Known rows, with every way that one mark hangs from another:
q_296[q_716]: [-0.50 -1.08  0.16 -0.66 -0.34  0.41  0.59 -1.01 -2.03 -0.52 -0.32 -0.39
  0.74 -1.06 -0.41  0.15  0.01  0.77  1.24  0.09  0.42 -0.24 -0.20 -0.81
  1.90  1.30 -1.83  0.91  1.29  0.15]
q_424[q_151 q_676]: [ 1.53 -1.57 -0.06  2.62 -1.26 -0.23  0.33  3.34  1.75 -0.18 -1.39 -2.32
  1.58 -1.26  2.70 -4.41 -0.85  0.92 -2.22 -1.05 -0.40 -1.27 -2.15  2.67
  0.02  0.07  1.95  1.70  1.01  1.71]
q_424[q_151[q_676[q_152 q_716[q_296]]]]: [ 0.95 -0.42  3.43  2.01 -0.40 -0.47  1.39  2.00  0.05 -0.42 -3.15 -3.18
  2.46 -4.34  1.54 -2.29 -1.70  1.74  0.33 -1.19 -1.13 -1.25  0.32 -0.62
  0.98 -0.89  1.89  3.33  3.73  1.26]
q_676[q_152]: [ 1.36  0.28  2.09  1.41 -0.43 -0.44  1.56  1.17  0.25 -0.71 -1.06 -0.74
  0.25 -0.29 -0.88 -0.03  0.58  0.33 -0.10 -0.30 -0.92  0.16  0.85 -1.39
  1.12 -1.56  0.46  2.50  1.01 -0.24]
q_676[q_152 q_716]: [ 1.42  1.15  3.15  1.74 -1.13  0.76  1.63 -0.19 -1.75  0.60 -0.43 -1.51
 -0.49 -1.71 -0.69 -0.40  1.52  0.43 -0.37 -0.25 -2.23 -0.73  1.37 -2.15
  2.35 -0.80  0.73  3.41  3.24 -0.39]
q_151[q_676]: [-0.07 -0.16  1.30 -0.09 -0.29 -0.44  0.57  1.16  0.83 -0.35 -1.77 -0.76
  0.97 -0.64  0.28  0.65 -0.90  1.22  0.17  0.55  0.14  1.53 -0.86 -0.81
 -2.29 -1.25  0.54 -0.60  1.85  0.36]
q_676[q_716]: [ 0.12  0.83  1.03  0.36 -0.81  1.22  0.02 -1.38 -1.89  1.33  0.58 -0.86
 -0.77 -1.49  0.23 -0.40  1.04  0.06 -0.22  0.09 -1.41 -0.89  0.57 -0.72
  1.22  0.83  0.30  0.96  2.24 -0.17]
q_151[q_716[q_296 q_424 q_676[q_152]]]: [-2.15 -0.10  2.55 -0.51 -1.37 -2.50  4.43  0.19  1.89 -3.49 -3.54 -1.53
  4.01 -1.87 -1.62 -0.75 -2.69  0.28  1.17 -0.52 -3.55  0.93  0.72 -0.28
  1.62  0.37  0.20 -0.04  2.14  1.74]
q_424[q_151]: [ 0.75 -1.03  0.14  1.06  0.36 -0.30 -0.27  1.19  0.58  0.09 -0.93 -1.15
  1.12 -2.02  1.63 -2.07 -0.43  0.92 -0.12 -1.68  0.34 -2.11 -1.06  1.89
  1.12  0.78  0.78  1.19  0.25  0.75]
q_296[q_716[q_424[q_676]]]: [-1.38 -1.55 -0.15 -0.42 -2.40 -0.14  1.93 -0.50  0.17 -1.73 -1.16 -0.76
  1.47 -0.44 -0.39 -1.66 -0.23  1.06 -0.14  0.16 -0.89  0.75 -1.46  0.16
  2.42  1.65 -1.35 -0.23  1.16  0.53]
q_424[q_151 q_676[q_152 q_296]]: [ 2.11 -1.07  2.33  3.37 -1.38  0.16  1.65  3.68  0.90 -0.45 -2.50 -3.89
  1.29 -0.94  1.95 -4.37 -0.17  1.12 -2.41 -1.30 -1.31 -1.78 -0.24  1.10
  1.62 -1.59  3.30  4.93  2.64  1.16]
q_716[q_151 q_296 q_424]: [-3.70 -0.61  1.01 -1.17 -1.15 -2.05  2.04 -0.42  3.01 -3.01 -3.04  0.13
  3.90 -1.72 -0.34 -3.30 -4.42  1.44  1.86 -0.86 -1.00  0.10  1.43  1.03
  2.01  1.17  0.11 -1.06 -2.01  1.66]
q_152[q_676[q_716]]: [-0.68 -0.54  2.00  1.33 -0.08  2.08  1.08  1.26 -1.12  1.63  0.26 -0.72
 -0.11 -1.56  0.10 -2.03  0.74  1.23  0.18  1.13 -0.05  0.97  0.10 -1.10
  0.15  0.31  0.96 -0.05  2.12 -0.44]
q_676[q_296]: [-0.54  0.38  0.93 -0.33  0.38  0.86  0.06 -0.75 -1.22  0.36 -0.27 -1.26
 -0.62  0.59 -0.05  0.14  0.25 -0.04 -0.04  0.05 -0.19 -0.82  1.38 -0.56
  0.94 -0.45  1.33  1.62  0.91 -0.43]
q_152[q_676[q_716[q_151 q_296 q_424]]]: [-3.08 -0.94  2.67  0.57 -0.75  0.75  2.45  0.94  0.72 -0.31 -1.73 -0.64
  2.35 -2.69 -0.15 -4.10 -2.17  2.18  1.44  0.62 -0.76  1.07  0.96 -0.48
  1.46  1.00  0.99 -0.64  0.77  0.62]
q_676[q_152 q_296 q_716[q_151 q_424]]: [-1.05  0.94  4.64  0.48 -2.04  0.63  3.11 -1.30 -0.36 -0.45 -2.43 -1.94
  0.59 -1.39 -1.29 -2.27  0.59  2.14  0.30 -1.17 -3.22 -1.56  2.04 -1.14
  4.82 -0.08  1.79  3.68  2.54 -0.14]
q_151[q_424 q_716]: [-0.58  0.30  1.38 -1.83  0.54 -1.62  1.14 -0.97  0.41 -2.04 -0.94 -0.78
  1.35 -2.35 -0.49  2.71  0.23  1.92  0.89 -1.77 -3.07 -0.24 -1.93  0.54
  0.97  2.39  1.46 -0.67  2.97 -0.10]
q_716[q_151[q_676] q_296 q_424]: [-3.77 -0.76  2.09 -1.23 -1.38 -2.36  2.61  0.51  3.61 -3.24 -4.47 -0.48
  4.70 -2.23 -0.18 -2.78 -5.16  2.41  2.11 -0.36 -0.95  1.28  0.73  0.43
  0.17  0.20  0.55 -1.42 -0.56  1.94]
q_676[q_152 q_296 q_716[q_424[q_151]]]: [ 0.01  0.64  4.01  1.35 -1.67  0.92  2.45 -0.99 -1.08 -0.04 -1.88 -3.12
  0.05 -2.21 -0.33 -1.82  1.49  1.28 -0.47 -1.66 -3.12 -2.37  1.52 -1.10
  5.29  0.01  2.22  4.49  3.60 -0.42]
q_296[q_676[q_152] q_716[q_151]]: [-0.20 -2.97  2.85  0.33 -0.71 -0.68  1.90  2.06 -1.15 -2.17 -3.13  0.17
  3.71 -1.47 -2.64 -1.46 -2.42  2.02  1.74  0.49  0.63  0.93 -0.51 -1.24
  1.61 -1.08 -2.36  2.93  2.63  1.30]
q_151[q_676 q_716[q_424]]: [-1.72 -0.16  2.41 -1.20 -0.60 -1.83  2.81 -1.11  2.31 -1.84 -2.56 -0.90
  2.21 -2.03 -0.43  1.30 -0.46  1.83  0.58 -0.61 -2.73  1.13 -2.03 -0.12
 -0.07  1.24  0.53 -2.03  3.78  0.70]

Rows:
[-1.06 -0.47  2.31 -2.25 -0.50 -0.27  0.86  0.34 -1.06 -2.04 -3.07 -2.26
  1.46 -1.61 -0.49  2.63 -0.84  3.39  1.41 -0.28 -0.90  1.32 -1.26 -1.44
 -0.02 -0.04  1.66  0.86  3.88 -0.46] | q_151[q_424 q_676[q_296[q_716]]]
[-3.10 -0.87  2.53 -0.36 -3.12 -2.90  4.44  2.60  3.74 -4.32 -5.73 -0.60
  5.62 -0.91 -1.82 -4.23 -5.36  1.76  1.80 -0.30 -1.84  1.53  1.57  0.63
  1.28 -1.09 -0.09  0.04 -1.52  2.54] | q_716[q_151 q_296 q_424 q_676[q_152]]
[-2.04 -2.31  2.07  0.44  0.18  1.53  2.01  1.17 -0.62 -0.14 -1.58 -1.67
  1.37 -1.50  0.07 -2.72 -0.08  2.35  1.06  0.04  0.67  0.09 -0.27 -0.17
  2.52  0.93  0.77  0.92  1.63 -0.30] | q_152[q_676[q_296[q_716[q_424[q_151]]]]]
[-1.15  0.88  2.73 -1.09 -0.85  1.03  0.44 -1.31 -1.81  0.22 -1.36 -1.70
  0.31 -1.88 -0.09 -0.87 -0.02  2.47  0.73 -1.15 -2.06 -1.81  0.93  0.06
  2.61  1.19  2.53  2.22  2.51 -0.12] | q_676[q_296 q_716[q_151[q_424]]]
[ 0.20  0.06  2.12  0.56 -1.65 -0.09  2.45  2.44 -0.23 -1.00 -2.86 -1.71
  1.16  1.29 -1.50 -0.81 -0.77  0.27 -0.10  0.51 -1.00  0.72  1.31 -0.73
  0.07 -2.63  0.92  2.36  1.17  0.58] | q_716[q_676[q_152 q_296]]
[-0.76 -0.35  3.09 -0.77 -2.09 -1.45  2.78  3.29  1.47 -2.82 -5.00 -1.30
  3.29  0.09 -1.71 -1.45 -2.34  3.43  1.11 -0.94 -1.67  0.58 -0.06  0.89
  0.57 -1.41  2.03  1.87  0.47  1.16] | q_716[q_151[q_424] q_676[q_152 q_296]]
[-0.60 -1.09  1.92  0.76  0.39 -0.99  1.01  2.17 -0.37 -2.16 -2.24 -0.95
  3.11 -1.42 -1.48 -0.75 -3.98 -0.98  0.91  1.20 -0.08  1.60  2.18 -2.15
 -0.34 -2.73 -0.07  2.39  1.51  1.04] | q_716[q_296[q_676[q_152]]]
[-0.75  0.57  2.40  0.11 -0.56  0.13  0.78  0.07 -0.89  0.00 -1.90 -2.09
  1.45 -2.64  0.65 -0.27 -2.01  0.75  0.71  0.87 -0.96  0.85  1.07 -2.00
 -1.17 -0.87  1.09  0.69  3.53  0.77] | q_151[q_676[q_716[q_296]]]
[-3.07 -1.47  0.51 -1.18 -0.69 -1.56  1.35  0.31  1.28 -3.05 -2.33 -0.06
  3.52 -1.04 -1.65 -0.94 -4.32 -0.76  1.04  0.91 -0.50  2.12  0.85 -0.80
  0.46 -0.68 -0.76 -0.84  0.05  0.96] | q_716[q_296[q_676] q_424]
[ 0.63 -0.87  2.53  1.19 -0.05 -0.99  2.33  1.68  0.47 -0.88 -2.89 -2.61
  2.59 -2.46  0.60 -1.88 -0.57  1.34  0.06 -1.98 -1.96 -2.43 -0.72  1.57
  1.78  0.43  1.70  2.62  3.11  1.56] | q_424[q_151[q_716[q_676[q_152 q_296]]]]
[-0.80  0.01  2.50  0.39 -1.32 -1.00  3.45 -0.61  1.67 -1.83 -1.70 -1.96
  1.33 -0.70 -0.53 -0.85  0.68  0.75 -1.13 -0.93 -3.90 -0.23 -0.53  0.11
  2.37  0.95  1.60  0.96  3.38  0.54] | q_151[q_716[q_424[q_676[q_152 q_296]]]]
[-1.74 -1.38  0.21  0.95 -1.89 -1.52  1.89  1.71  2.89 -2.67 -2.73 -2.42
  3.54 -2.23  1.72 -4.68 -3.65  0.29 -0.67 -0.95 -1.53 -0.22 -0.14  1.71
  1.69  0.70  1.60  0.38 -0.11  1.89] | q_716[q_296 q_424[q_151 q_676]]
[ 0.42  1.17  4.74 -0.51 -1.16  0.06  1.70  0.88 -1.17 -1.18 -3.16 -3.25
  0.62 -2.29 -0.84  2.15  0.37  3.13  0.39 -0.44 -2.95  0.95  0.00 -2.64
  0.68 -1.48  3.37  3.05  5.57 -0.88] | q_151[q_424 q_676[q_152 q_296 q_716]]
[ 2.26 -0.45  3.22  3.64 -1.94  1.14  1.68  2.57 -0.58  0.59 -1.96 -4.54
  0.69 -2.13  2.05 -4.74  0.54  1.20 -2.59 -1.22 -2.39 -2.52  0.15  0.49
  2.70 -0.92  3.65  5.71  4.35  1.01] | q_424[q_151 q_676[q_152 q_296 q_716]]
[-1.28  0.40  1.93  0.03 -1.24  1.34  1.00 -2.16 -1.33  0.73 -0.92 -2.39
 -0.16 -1.87  0.55 -1.81  0.94  0.90 -0.31 -1.41 -2.16 -2.57  0.61  0.33
  4.17  1.55  1.87  2.03  2.56 -0.22] | q_676[q_296 q_716[q_424[q_151]]]
[-1.62 -0.57  3.41  0.98  0.03  2.35  1.47  1.11 -1.20  1.57 -0.92 -1.34
  0.40 -1.42  0.01 -3.25 -0.02  2.46  0.69  0.66 -0.13 -0.18  1.10 -0.63
  1.13  0.26  2.04  1.26  2.19 -0.13] | q_152[q_676[q_296 q_716[q_151]]]
[ 1.24 -0.28  3.86  1.88 -0.37  0.45  1.35  1.51 -0.62  0.42 -2.84 -3.52
  1.19 -3.20  1.33 -1.80 -0.04  2.13 -0.25 -1.35 -1.12 -1.92  0.09 -0.41
  1.48 -1.01  2.58  4.05  4.44  0.67] | q_424[q_151[q_676[q_152 q_296 q_716]]]
[ 0.10 -1.23  1.28  0.11 -1.77 -0.23  2.46  1.32 -1.33 -1.56 -2.44 -0.96
  2.07 -0.46 -1.59 -0.55 -0.64  1.06  1.12  0.51 -0.27  0.80 -0.06 -1.06
  1.35 -0.48 -1.93  1.78  1.79  0.86] | q_296[q_716[q_676[q_152]]]
[-1.58 -1.78  0.71 -1.90 -2.03 -1.05  1.85  1.37 -0.20 -2.54 -3.41 -0.17
  3.59 -1.34 -1.18 -1.10 -2.39  3.35  2.24 -0.46 -0.20  0.62 -1.75  1.15
  1.07  1.46 -1.33 -0.22  0.51  1.44] | q_296[q_716[q_151[q_424] q_676]]
[-2.21  0.76  1.17 -0.48 -1.49  0.15  1.29 -2.17 -0.74 -0.67 -0.64 -1.28
  1.04 -2.45 -0.09 -1.25 -1.36 -0.25  0.71  0.01 -2.28 -0.24  1.80 -1.06
  2.65  1.30  0.30  0.16  1.37  0.32] | q_676[q_716[q_296 q_424]]
[-0.96  0.69  2.59 -1.40 -0.86 -0.78  0.66  0.52 -0.51 -1.73 -2.65 -2.23
  1.99 -3.44  0.17  1.60 -2.21  2.39  1.21 -0.05 -2.02  1.56 -0.38 -1.70
 -0.89 -0.18  2.24  0.23  3.86  0.17] | q_151[q_424 q_676[q_716[q_296]]]
[ 1.17 -0.79  3.08  1.58  0.07 -0.38  1.24  2.36  0.66 -0.42 -3.29 -2.99
  1.69 -2.29  1.17 -1.55 -0.67  2.05 -0.07 -1.37 -0.35 -1.31 -0.28  0.04
  0.71 -1.51  2.34  3.42  3.05  0.71] | q_424[q_151[q_676[q_152 q_296]]]
[ 0.32 -1.54  2.76  1.28 -1.47 -0.18  1.65  1.45 -0.31 -1.00 -2.12 -0.89
  2.04 -2.03 -1.79 -1.38 -0.71  0.54 -0.49 -0.18 -1.50  0.38 -0.77 -0.95
  1.96 -1.22 -0.16  2.31  3.46  0.51] | q_296[q_676[q_152 q_716[q_424[q_151]]]]
[-1.75 -0.93  2.30  0.46 -0.96 -2.09  2.55  1.19  2.66 -3.07 -4.10 -2.28
  3.93 -3.31  0.61 -2.42 -3.58  1.28  1.04 -1.21 -1.40  0.18  0.61 -0.13
  1.71 -0.39  1.21  1.04  0.91  1.33] | q_716[q_296 q_424[q_151[q_676[q_152]]]]
[-1.34 -1.91  0.06 -0.58 -1.12 -0.37  1.44 -1.12 -0.22 -1.49 -1.57 -0.75
  1.96 -2.20  0.06 -1.35 -0.26  1.67  1.16 -1.37 -0.23 -1.07 -1.50  0.85
  3.92  2.59 -1.61  0.42  0.80  0.51] | q_296[q_716[q_424[q_151]]]
[-0.55  0.41  4.63 -0.99  0.34 -2.84  3.15  1.21  1.22 -3.96 -4.33 -2.88
  3.85 -4.30 -0.70  2.61 -2.56  2.86  1.81 -1.06 -3.74  1.63 -0.30 -2.16
 -0.17 -0.40  2.60  1.42  5.55  0.75] | q_151[q_424 q_676[q_152] q_716[q_296]]
[-1.08 -0.40  1.25 -0.01 -3.21 -1.60  3.66  1.82  2.58 -2.68 -3.46 -0.32
  2.31  1.01 -2.18 -1.09 -0.86  0.75 -0.15  0.00 -1.86  2.02 -0.60  0.14
  0.82 -1.22 -0.45 -0.64 -0.38  0.73] | q_716[q_424 q_676[q_152]]
[ 0.71  0.25  4.20  0.53  0.24 -1.51  3.10  0.69  1.03 -1.35 -2.76 -1.80
  1.97 -2.35 -0.51  1.46  0.04  1.83  0.39 -0.46 -2.59  0.71 -0.71 -1.72
 -0.50 -0.80  1.12  1.32  5.26  0.69] | q_151[q_676[q_152] q_716]
[ 0.49 -0.81  3.80  1.53  0.87 -1.88  2.43  1.79  1.27 -1.75 -3.75 -3.18
  3.79 -4.81  1.37 -1.43 -2.30  1.84  0.92 -1.83 -1.85 -1.33 -0.19 -0.04
  0.85 -0.10  1.97  2.76  4.39  1.83] | q_424[q_151[q_676[q_152] q_716[q_296]]]
[ 2.54 -1.39  1.51  3.64 -1.58 -0.56  1.59  4.23  1.92 -0.78 -2.17 -2.89
  1.69 -1.41  1.91 -4.45 -0.37  1.17 -2.33 -1.33 -1.16 -1.14 -1.39  1.49
  0.99 -1.16  2.28  3.67  1.88  1.49] | q_424[q_151 q_676[q_152]]
